Known rows, with every way that one mark hangs from another:
j937{j549}: [ 1.455 -1.724  2.494  1.611 -2.999 -0.052 -0.130 -1.180  0.681 -2.838
 -0.006 -1.724 -0.899  1.876 -0.458  0.382  0.762  0.710  0.868 -0.793
 -1.606  1.924]
j948{j979}: [ 3.328  1.853 -0.302 -3.382 -1.530  0.944 -1.674  0.087  0.262 -1.048
 -2.525 -1.064  0.694  0.528  1.768  0.321  0.028 -0.490  1.765  2.220
  1.674  1.281]
j680{j979}: [ 3.012  1.135 -0.197 -1.961  0.626  0.369  0.149  0.833  0.620  1.611
 -1.732  0.105  1.044  0.685 -0.035  0.615 -0.791  0.577  0.686  0.450
 -0.803 -1.361]
j625{j600{j948{j979}}}: [ 4.230 -0.222 -0.487 -4.382 -2.868  0.784 -2.065  2.320  2.439 -3.951
 -2.302  1.275  3.281  2.877 -3.651  0.552 -2.755 -1.813  0.640  3.610
  2.910  5.721]
j625{j979{j680}}: [ 3.790  0.629  1.466 -1.703 -1.080  1.318 -0.424 -0.753  1.000 -3.960
 -2.242 -1.051  1.340  1.614  1.910 -2.374  3.078  1.173 -0.120  3.109
 -1.176 -3.332]
j625{j600{j948}}: [ 0.825 -1.739 -0.220 -1.095 -1.295 -0.477  0.039  2.177  2.207 -2.897
  0.332  2.568  2.591  2.105 -5.621 -0.109 -2.886 -1.136 -0.997  1.349
  1.352  4.248]
j979{j549 j680}: [ 2.620  0.879  2.910  2.879 -2.407  0.658 -0.995 -2.753 -2.063 -2.587
 -1.119 -0.757  1.770  1.620  3.812  0.307  5.540 -0.109  4.052 -1.311
 -4.329 -4.706]
j937{j549{j600{j245 j680 j948}}}: [ 4.290 -4.093 -1.337  1.530 -3.669 -0.731 -0.738 -1.796  6.183 -4.232
 -0.010 -4.962  0.710  4.349 -4.277  1.236 -3.118 -0.442 -1.737 -1.008
 -0.925  6.662]
j600{j245 j549 j948}: [ 4.255 -5.819 -3.599 -2.089 -0.932 -0.831  0.124  1.175  1.282  1.003
 -0.548 -4.820  0.112  3.179 -4.663  0.607 -2.689 -1.515  1.400  3.892
  0.552  5.754]
j948{j600{j245 j549 j680} j979}: [ 4.664  0.638 -3.245 -6.941 -3.684  3.154 -4.237  0.971  2.324 -2.850
 -5.226 -7.833  1.727  2.862 -2.053  4.006  1.121 -3.161  0.189  0.902
 -1.489  4.194]
j979{j549{j600{j680 j948}}}: [ 4.983 -0.448 -0.219  2.033 -1.908 -1.315 -1.096 -1.092  3.045 -2.697
 -1.839 -0.181  2.825  4.401 -0.168  1.866 -2.238 -1.368  1.113 -3.019
 -2.507  1.883]
j979{j625 j680}: [-0.551  0.957  0.054  2.765 -2.149 -0.076 -1.562 -3.709 -2.017 -4.420
 -1.361  0.993  1.138  1.040  3.261 -2.346  3.891  3.310  1.655 -2.567
 -1.262 -3.730]
j600{j245 j549 j680 j948}: [ 6.166 -4.992 -3.901 -2.970 -0.292 -0.550 -1.559  2.925  1.161 -0.733
 -1.851 -6.462  0.439  5.848 -4.088  1.296 -3.982 -0.730 -0.210  2.128
 -0.268  5.812]
j937{j549{j600{j948{j979{j680}}}}}: [ 6.165 -0.333  1.250 -0.599 -5.093  1.770 -1.135 -5.061  3.643 -5.801
 -3.612 -2.380  1.850  3.699  1.312  0.291  0.865 -0.278  1.949  0.145
  0.004  3.168]
j979{j549 j625{j600} j680}: [-0.442  0.820  3.509  6.250 -6.066 -0.789 -1.290 -3.048 -1.459 -8.020
 -0.927  2.504  4.306  2.511  1.418 -0.024  6.811  1.588  4.065 -3.289
 -3.970 -3.767]
j625{j600{j948} j979{j549}}: [ 6.489 -1.991  2.625 -0.598 -4.230 -1.340 -0.332  2.325  3.139 -6.398
 -0.499  2.525  4.160  4.851 -4.027 -0.698 -0.742 -1.886  1.872  4.356
 -1.121  3.423]
j948{j600{j549 j680{j979}}}: [ 4.644  1.720 -1.302 -5.075 -0.638  2.617 -2.007  2.404  0.826 -0.593
 -5.879 -4.021  2.187  3.631 -2.534  4.261  0.261 -1.568 -0.872 -2.974
 -4.271  0.173]
j937{j549{j600{j680{j979}}}}: [ 4.931  0.949  2.009  1.346 -2.820  0.202  0.163 -1.510  4.371 -2.413
 -3.525 -2.721  1.402  3.150 -0.324  3.201 -0.402  1.486 -1.371 -4.047
 -3.347  0.165]
j600{j245 j680 j948{j979{j549 j625}}}: [ 8.625 -1.128 -2.853 -0.970 -4.579 -1.412 -5.787 -0.239  0.278 -6.695
 -2.234 -2.377  3.109  6.215  0.725 -1.203 -1.795  0.419  5.580  1.134
  0.643  4.132]
j245{j600}: [-1.900 -1.767 -0.072  0.483 -1.318 -0.589 -1.552  2.757  1.773 -0.152
  0.401 -0.902 -0.455 -2.166 -0.876  1.658 -0.663 -2.238 -1.512 -3.338
 -0.906  2.640]

Rows:
[ 1.383 -1.411 -2.664 -3.558 -2.404  2.018 -2.000  1.237  2.002 -2.031
 -2.274 -6.979  1.177  2.508 -3.904  3.351  1.209 -2.815 -1.271 -1.426
 -3.657  2.876] : j948{j600{j245 j549 j680}}
[ 5.004 -0.605  1.167  2.324 -4.476 -2.220 -1.657  0.763  0.797 -5.122
 -1.023  4.478  5.161  4.422 -3.158 -0.126 -0.521  0.669  4.125 -0.615
 -1.571  1.719] : j680{j979{j549 j625{j600{j948}}}}
[ 6.994 -2.706 -3.616 -2.417 -4.670  0.117 -3.153 -2.099 -0.963 -4.311
 -4.027 -4.994  2.022  5.008  0.300 -1.516  1.212  1.290  4.561  3.458
  1.340  3.869] : j600{j245 j549 j948{j979{j625 j680}}}
[ 4.138 -1.336 -1.352 -1.650 -6.469 -0.885 -3.044  1.427  1.097 -5.930
 -3.961 -5.069  3.307  5.096 -3.041  2.523  1.074  1.013  1.100  1.062
  0.456  4.759] : j948{j979{j625{j600{j245 j549 j680}}}}
[ 5.654  0.737  3.444  0.461 -3.253  0.466 -0.831 -1.629  0.000 -5.115
 -2.483 -0.651  2.466  3.200  3.697 -1.417  5.245  0.334  3.898  2.271
 -3.888 -4.557] : j625{j979{j549 j680}}
[ 1.062 -1.400  1.085  4.715 -6.076 -1.904 -2.760  0.462  1.328 -7.450
  0.670 -0.981  3.724  3.729 -2.531  1.146  2.663  1.222  1.762 -2.535
 -3.026  0.925] : j979{j549 j625{j600{j245 j680}}}
[ 7.426 -3.169 -1.546 -0.181 -2.926  0.057 -0.702 -0.730  6.804 -2.422
 -1.840 -5.075  1.415  4.641 -4.377  1.767 -3.751  0.202 -1.329 -0.406
 -1.525  4.844] : j937{j549{j600{j245 j680{j979} j948}}}
[ 6.415 -0.941  1.345  0.778 -3.236 -1.306  0.666 -1.858  5.107 -3.344
 -1.624  1.269  2.619  3.679 -0.547 -0.846 -0.785 -2.396  1.958  2.414
 -1.269  2.466] : j625{j979{j549{j600{j948}}}}
[ 3.279 -4.719 -2.930  0.211 -4.162 -2.253 -2.031  2.695  1.849 -5.438
 -1.371 -2.829  2.939  6.302 -6.959  1.189 -2.408  0.890 -0.364  0.393
  0.133  6.594] : j979{j625{j600{j245 j549 j680 j948}}}
[ 7.817 -1.424 -2.468 -5.558 -1.756  0.117 -1.730  1.429 -0.013 -0.596
 -4.530 -2.999  1.027  4.493 -1.481  1.080 -2.959 -1.380  3.101  4.318
  1.991  6.288] : j600{j549 j948{j979}}
[ 3.073  1.375  0.476  4.086 -7.997 -0.228 -1.710 -7.262  2.259 -5.184
 -2.503 -2.589  3.554  0.982  5.312 -0.026  6.808  0.562  5.558 -1.077
 -1.708 -1.957] : j948{j979{j549{j600{j245}} j625 j680}}
[ 4.508 -1.375 -1.115 -3.977 -3.888  1.984 -2.725  0.257  2.828 -5.569
 -1.920 -2.348  3.656  2.574 -3.056 -0.203  0.826 -1.511  1.097  5.025
  1.991  3.727] : j625{j600{j245 j948{j979{j680}}}}
[ 5.410 -0.256  1.673  0.271 -3.178 -0.410 -1.603  3.009  2.779 -3.281
 -1.185 -2.731  4.558  3.812 -3.318  3.397  1.397 -0.658  1.221 -0.005
 -4.029 -0.687] : j625{j600{j245 j680{j979{j549}}}}
[ 1.725 -2.256  0.426  3.097 -4.451 -0.217  0.097 -2.429  5.598 -3.589
  0.000 -6.189  0.261  2.211 -1.822  2.371  0.599  0.354 -2.183 -2.203
 -2.357  3.091] : j937{j549{j600{j245 j680}}}
[ 1.612  0.412 -1.260 -3.432 -1.454  2.142 -2.356  1.418  0.236 -2.204
 -3.848 -3.945  1.380  3.088 -2.456  3.732  1.087 -2.005 -1.164 -3.437
 -3.655  1.822] : j948{j600{j549 j680}}
[ 8.119 -1.404 -0.173 -2.871 -4.730 -0.054 -4.325  2.796  2.976 -6.274
 -1.874 -2.737  4.776  5.978 -3.594  1.825 -1.408 -2.224  2.960  3.350
 -0.112  5.329] : j625{j600{j245 j680 j948{j979{j549}}}}
[ 4.254  0.244  0.707  1.112 -7.398 -1.095 -4.394  0.226  1.518 -8.398
 -2.127 -1.802  4.702  4.363 -0.354  1.339  2.693  0.502  3.972 -0.094
 -1.171  2.086] : j948{j979{j549 j625{j600{j245 j680}}}}
[ 2.403 -2.959  0.513  4.619 -6.063 -1.355 -2.191 -2.161  0.466 -7.969
  0.779  0.488  4.660  3.639 -2.602 -1.661  3.501  0.498  4.367  0.230
 -1.974  0.900] : j979{j549 j625{j600{j245 j948}} j680}
[ 8.231 -3.691 -4.699 -2.376 -1.537 -1.875 -2.463  2.211  0.614 -1.783
 -3.595 -4.416  1.897  6.650 -3.520  0.127 -3.989  1.805  1.539  0.822
 -0.150  4.186] : j600{j245 j549 j680{j979{j625}} j948}
[ 5.922  1.978  0.638  2.447 -2.476 -1.735 -3.047  0.046 -1.695 -3.953
 -3.236  0.685  3.183  4.721  2.577  0.257  0.947  2.946  3.956 -3.659
 -3.744 -2.968] : j600{j680{j979{j549 j625}}}
[-0.552  0.826  1.801  7.105 -5.166 -2.416  0.329 -5.370  1.343 -3.076
 -0.293  2.072  2.040  0.651  2.759  0.487  3.383  0.317  3.291 -4.454
 -2.833 -1.271] : j979{j549{j600} j625}
[ 4.111 -1.311 -3.372 -2.836 -2.823  0.275 -0.849 -2.001  6.030 -0.591
 -1.135 -2.715  1.664  0.696 -1.840  0.448 -2.523 -2.368  0.524  3.875
  3.380  6.069] : j549{j600{j245 j948{j979}}}
